Each row was made from one small tree. Brackets hold a mark, then the marks that hang from it, in alphabetical order. Every link used is in the known rows. Write each row's tree.
Known rows:
(zafo nalazap (zale (duvuk diloteb))): [ 14.7  -5.8  15.6 -10.0  -9.8  14.6  24.7   7.2  65.1   2.0  -5.5 -16.2
 -15.5  -1.1 -23.6   6.7  42.5   8.4 -41.4  12.2  17.7  33.3  17.2  36.4
 -43.5]
(fidoge diloteb): [  2.6 -12.6  15.7  14.4  21.7  -7.4  13.6 -14.3  40.0  -1.3  -0.9  -9.4
 -13.9 -10.2  -9.4   3.5  13.8   6.1 -18.5  12.6  20.6  18.4   4.9  13.2
 -33.7]
(duvuk (diloteb (baro kulut vudeb zale) fidoge)): [-19.0   4.1   6.8  14.9  -8.6  -8.4 -25.8   5.8   6.9  -2.4  13.4 -13.8
  -9.7  22.6   0.6   2.8  -1.6  -0.7   6.9   0.7  20.2   8.6  17.6  54.7
 -14.8]
(baro kulut vudeb): [ -5.2 -10.6   8.4  14.3   3.4 -27.5  18.1   4.9   8.7   2.1   7.8  -5.0
  -7.0  11.5  -4.1  -2.7   0.8  -7.6 -10.3   9.0  16.8 -13.3  -4.3  29.3
 -15.7]
(zale (duvuk (diloteb (baro vudeb) fidoge))): [ -9.7   6.7   8.6   7.8  -3.6  15.9 -18.7   1.3  20.1   3.2   2.1 -18.1
 -15.0   4.7  -5.2   3.6  14.9  -1.4 -16.3  12.9  13.2   2.1  18.8  41.0
 -24.7]
(fidoge (diloteb baro duvuk)): [  2.8 -25.9  12.2  14.6   5.7  17.9  -5.0 -15.0  47.2   0.3  -7.4 -24.1
 -26.2   0.5 -12.1  13.3  11.9   3.2 -18.3  23.2  21.8  -3.0  23.7  28.2
 -18.1]
(diloteb (baro kulut (zale duvuk)) fidoge): [-14.4 -11.0   5.4  12.3 -14.6   3.6  -6.0   6.7   3.4  -2.9  -2.8 -35.7
 -13.4  16.6 -11.7  19.8  10.1  -0.2  -3.6  13.4  21.7  27.2  24.5  44.3
   1.5]
(kulut baro fidoge): [ -2.0  -4.8   7.5  18.6   3.6  -4.9  20.0  -4.5  -6.2   3.3  -5.3 -17.7
  -6.2  -3.8 -19.3  15.3   8.5 -16.7  -4.3  21.4  25.7  29.7   3.3  12.7
 -10.0]
(baro (kulut fidoge)): [ -9.0 -10.0   6.8  17.8  -7.7 -18.0  20.0  -1.7  13.8  -0.8  -1.0 -11.3
   4.5  -1.5 -10.5  -8.0  13.0 -11.3  -5.9  20.2  22.2  16.0  -0.7  22.1
  -8.6]
(vudeb fidoge): [  2.3   5.7   5.5  11.1  19.6 -10.9  14.9  -3.7  14.8   1.2  -5.0  -2.9
  -7.1  -6.7  -5.4 -20.0  15.6   0.2 -25.7  22.1  11.3  15.0   3.1   4.5
 -16.0]
(zale (duvuk (diloteb (baro kulut) fidoge))): [-17.1   3.6   8.6   7.3  -6.3   9.8  -9.6   1.1  29.4   0.1   0.6 -22.5
  -4.7   4.0  -8.3   2.3  19.5  -0.2 -16.1  12.3  19.0  17.3  24.4  41.9
 -18.5]
(kulut (baro diloteb vudeb)): [ -5.8 -21.5  11.3  19.5  22.3  -4.8  18.5  -2.5 -19.6   3.1   5.2  -0.9
 -12.3  -1.3 -13.6  13.2   0.8 -14.7  -3.3   9.0  20.4   3.6   6.8  28.8
 -17.8]
(kulut (baro (diloteb duvuk) vudeb zale)): [ -5.0 -33.2   1.8  30.5  14.5  13.0  13.6   2.5 -19.8   0.1   0.6  -1.0
 -23.5   6.7 -20.1  18.4   8.2 -15.2   5.1  14.9  18.6   7.4  18.4  51.5
 -13.3]
(fidoge (diloteb (baro kulut vudeb zale) duvuk)): [ -6.6 -41.4   8.2  25.1  -4.7   9.4 -12.0  -1.8  16.2  -3.6   1.1 -14.6
 -22.7  18.1  -9.3  20.9   2.7  -1.4   1.6  20.4  24.0 -21.9  23.3  53.4
  -8.4]
(fidoge (diloteb (baro zale) duvuk)): [ -0.3 -30.7   8.0  21.6  -0.3  18.7  -6.6  -9.4  33.9  -2.9  -6.4 -23.8
 -30.4   5.4 -15.5  22.6  12.3   5.3  -9.0  20.9  21.9  12.5  27.0  39.5
 -18.8]
(vudeb (baro kulut (zale duvuk)) (fidoge diloteb)): [ -7.3 -28.8   6.5  24.9  14.9   4.3  -0.2   5.1 -23.4  -7.1  -6.0  24.4
  -1.1  -0.8 -10.5   1.5  13.2   0.7 -14.7  29.3  18.8   1.2  30.8  24.8
  -2.9]
(nalazap (zafo (zale (duvuk (diloteb (baro kulut) fidoge))))): [ -9.2  -1.7  16.2  -5.1  -9.3   0.6 -10.1  11.1  52.3  -1.2   9.4 -19.8
  -5.4   8.7 -19.5  21.7  27.5  10.7 -24.6   6.6  19.1  48.5  34.2  33.5
 -27.1]
(zafo nalazap (zale (duvuk (diloteb (baro (vudeb fidoge)))))): [ 13.0 -11.0  15.5 -10.8 -12.9  20.5  -1.4  11.9  32.7   2.7  -3.5 -11.4
 -13.9   9.2 -14.9   4.0  27.8   4.5 -36.2  22.0  16.1  -6.5  23.2  39.0
 -24.4]
(zafo nalazap): [  9.3  -1.2  13.3  -4.8   6.2  -8.5  33.4  -2.1  55.9   3.7  -6.8 -15.5
 -15.4   0.4 -13.1  -8.6  27.7   0.4 -33.4   8.1  18.4  25.5  -5.9  15.5
 -29.0]
(nalazap (zafo zale)): [  7.0  -3.4  15.7  -2.7   3.6 -16.4  19.9   6.0  53.2   1.7   7.9 -14.0
 -16.1  -0.3 -22.4  19.3  23.1  11.5 -31.2   5.2  13.8  60.5  12.9   7.7
 -39.9]
(vudeb (baro kulut)): [ -3.3 -11.3   8.5  11.4   1.7 -21.6  17.3   3.2   1.1   1.9   1.9   5.2
  -6.8   5.9  -9.7   4.1   0.1  -5.9 -21.9   9.4  19.2   9.3  13.1  14.1
  -9.5]
(baro (kulut fidoge) zale): [-11.9 -16.3   2.0  26.5 -14.9 -14.6  18.4   4.9  -3.3  -4.7   0.3 -11.3
  -1.1   4.4 -14.8   2.8  11.5  -9.0   6.0  18.6  22.0  36.8   3.5  35.0
 -10.1]

Which tree is each row?
[ 19.5 -15.4  15.8 -11.5  -9.8  10.8  35.2   7.3  55.0   3.0 -10.9 -25.2
 -19.7   0.5 -26.1  14.4  37.7   6.9 -43.8  16.4  18.7  28.2  12.6  26.6
 -30.4] : (zafo nalazap (zale duvuk))
[ -4.0 -32.5   8.4  34.6   4.7  17.5   2.6   0.8 -30.0  -2.4  -3.8  -5.3
 -11.7  -1.2 -20.4  33.2   9.0 -14.3  11.7  29.0  26.6   7.3  11.7  38.7
 -13.4] : (kulut (baro vudeb (zale duvuk)) (fidoge diloteb))
[ -4.4 -34.0  10.5  26.0 -14.5  21.8 -12.4  -3.1 -11.9  -2.5  -3.5 -15.2
 -14.5  -1.7 -13.0  22.0   7.8  -7.0   4.1  30.8  21.5   0.6  13.9  37.3
 -14.3] : (kulut (fidoge (diloteb (baro vudeb (zale duvuk)))))
[ -5.1 -25.6  11.8  23.2 -10.0   9.6  -8.1  -9.6   3.5  -4.1  -3.0 -20.3
 -12.6  -3.7 -13.0  17.2   5.8  -3.4   4.0  25.1  25.1  26.2  13.6  25.9
 -15.0] : (kulut (fidoge (diloteb (baro zale))))
[ -7.9 -26.3   0.6  19.2 -20.6   5.9   4.5   4.9  20.7  -1.0  -4.1 -30.8
 -24.7  20.1 -16.4  19.9  10.9  -3.7  -6.6  19.0  20.5  13.2  25.5  50.0
  -2.9] : (diloteb (baro kulut zale) duvuk)
[  2.2 -10.5   0.0  19.1   6.6   8.7   8.0   9.6 -28.4  -0.9  -8.3  15.8
 -13.7  -2.4 -14.0   1.0  13.6  -2.1 -24.4  29.0   8.6  20.1  24.2  14.9
  -9.4] : (vudeb (baro (zale duvuk)) fidoge)
[ -1.6 -16.9  13.9  22.6  15.9   2.3   9.6 -13.2   2.5  -0.9  -5.1 -11.5
  -3.6  -9.6 -17.3  18.0   8.6 -11.5   0.3  23.2  31.0  19.9   8.7  13.7
 -13.6] : (kulut baro (fidoge diloteb))
[  4.9 -10.9  12.2  15.4  29.9  -2.2  -4.5  -9.3  -2.7  -1.6  -5.0  24.3
  -6.4  -9.1  -3.4 -11.4   4.6   2.2 -26.5  24.2  16.5  -4.7  20.2  -1.8
 -11.8] : (vudeb baro (fidoge diloteb))
[-13.2  -7.8   7.1  13.5 -10.6 -12.6 -17.9   7.0  -9.9  -1.7   7.8 -26.7
 -14.9  27.8  -1.8  12.7  -8.9  -3.5   7.4   5.1  21.6   0.2  13.1  45.7
   3.8] : (diloteb (baro kulut vudeb zale) fidoge)
[ -0.1 -26.2  10.0  21.2  -6.7  23.8 -11.7 -16.0  29.8  -0.9 -10.7 -19.9
 -14.1  -5.6 -12.9   6.0  13.9  -6.2  -6.9  33.4  24.4  -2.7  18.9  27.2
  -9.1] : (kulut (fidoge (diloteb baro duvuk)))
[  2.0  -0.9   7.0  14.5  24.8 -12.6  12.0   2.6 -18.7   4.5   0.3  -1.1
 -11.3   6.5  -8.0   4.9  -0.8 -11.1 -12.6  17.9  17.8  -8.7   3.0  13.5
  -8.1] : (kulut (baro (vudeb fidoge)))
[ -4.5 -16.0   8.0  19.4  26.3  -1.5   6.2  -4.0 -16.3  -0.6   3.4  18.5
  -3.3  -9.9  -0.6 -27.3   7.7  -7.7 -11.1  20.3   8.5 -14.6   4.0  22.2
 -15.5] : (baro diloteb (vudeb fidoge))
[ -8.3 -17.7   3.5  22.6  -3.9 -24.3  17.3  11.6  -6.5  -1.7   9.4  -5.7
 -12.7  17.4  -8.0   8.2   0.8  -5.1   1.3   7.2  16.9   7.0  -0.8  42.8
 -17.3] : (baro kulut vudeb zale)
[-15.0 -10.4  -0.8  25.9   1.7  -1.5   0.8  16.8 -14.3  -4.1   5.3  15.2
  -0.6   8.7  -5.5 -10.4  18.9  -4.2  -4.8  21.7  10.7  -4.3  12.9  52.4
 -18.5] : (baro kulut (vudeb fidoge) (zale (duvuk diloteb)))
[ -9.3  15.2  10.7   6.7   1.0  -1.6 -27.8  -3.1  23.3   3.0   9.1 -16.2
 -14.2  11.3   2.1  -4.7   0.6  -0.1  -7.7   2.5  16.3   1.1  12.8  36.4
 -23.4] : (duvuk (diloteb (baro vudeb) fidoge))
[  4.1  -9.1  11.8  17.3  29.6  -8.7  -2.0  -6.8   6.5  -0.9   1.0  11.0
  -8.6  -3.6   1.1 -16.2   5.4   0.2 -15.4  21.8  14.0 -24.5   1.0  13.8
 -19.5] : (baro (vudeb (fidoge diloteb)))
[-11.8 -29.4   2.3  25.7  20.2   3.7   3.7  -0.5  -4.2  -2.9  -0.2  21.2
   1.2   1.3  -2.3 -33.6  14.1 -13.2  -7.6  27.3  12.5 -40.9  15.3  44.8
   1.7] : (baro (diloteb duvuk) kulut (vudeb fidoge))
[ -8.3 -29.8   1.6  28.5  14.2  17.0   8.3   7.1 -36.1  -4.1  -0.6  16.8
  -9.7  -8.7 -10.5 -10.4  19.8  -6.8  -5.6  27.7   6.3   1.5  13.8  42.1
 -16.9] : (baro diloteb (vudeb fidoge) (zale duvuk))
[ -2.7   3.8  11.3   4.2   0.1  -5.6 -18.5  -3.1   8.1   4.0   3.8 -28.9
 -19.6  15.8   0.5   5.6  -6.9  -2.9  -9.2   7.6  17.4  -8.2   8.8  25.6
  -5.2] : (diloteb (baro vudeb) fidoge)
[-10.9 -10.1   6.1  21.6  16.4   1.2   5.9  -5.9   3.7  -5.6   2.5  -7.5
 -11.8  -6.1 -10.3  -8.0  15.2   0.5   0.6   4.8  15.7  48.0  14.1  37.5
 -19.7] : (baro (diloteb fidoge) zale)
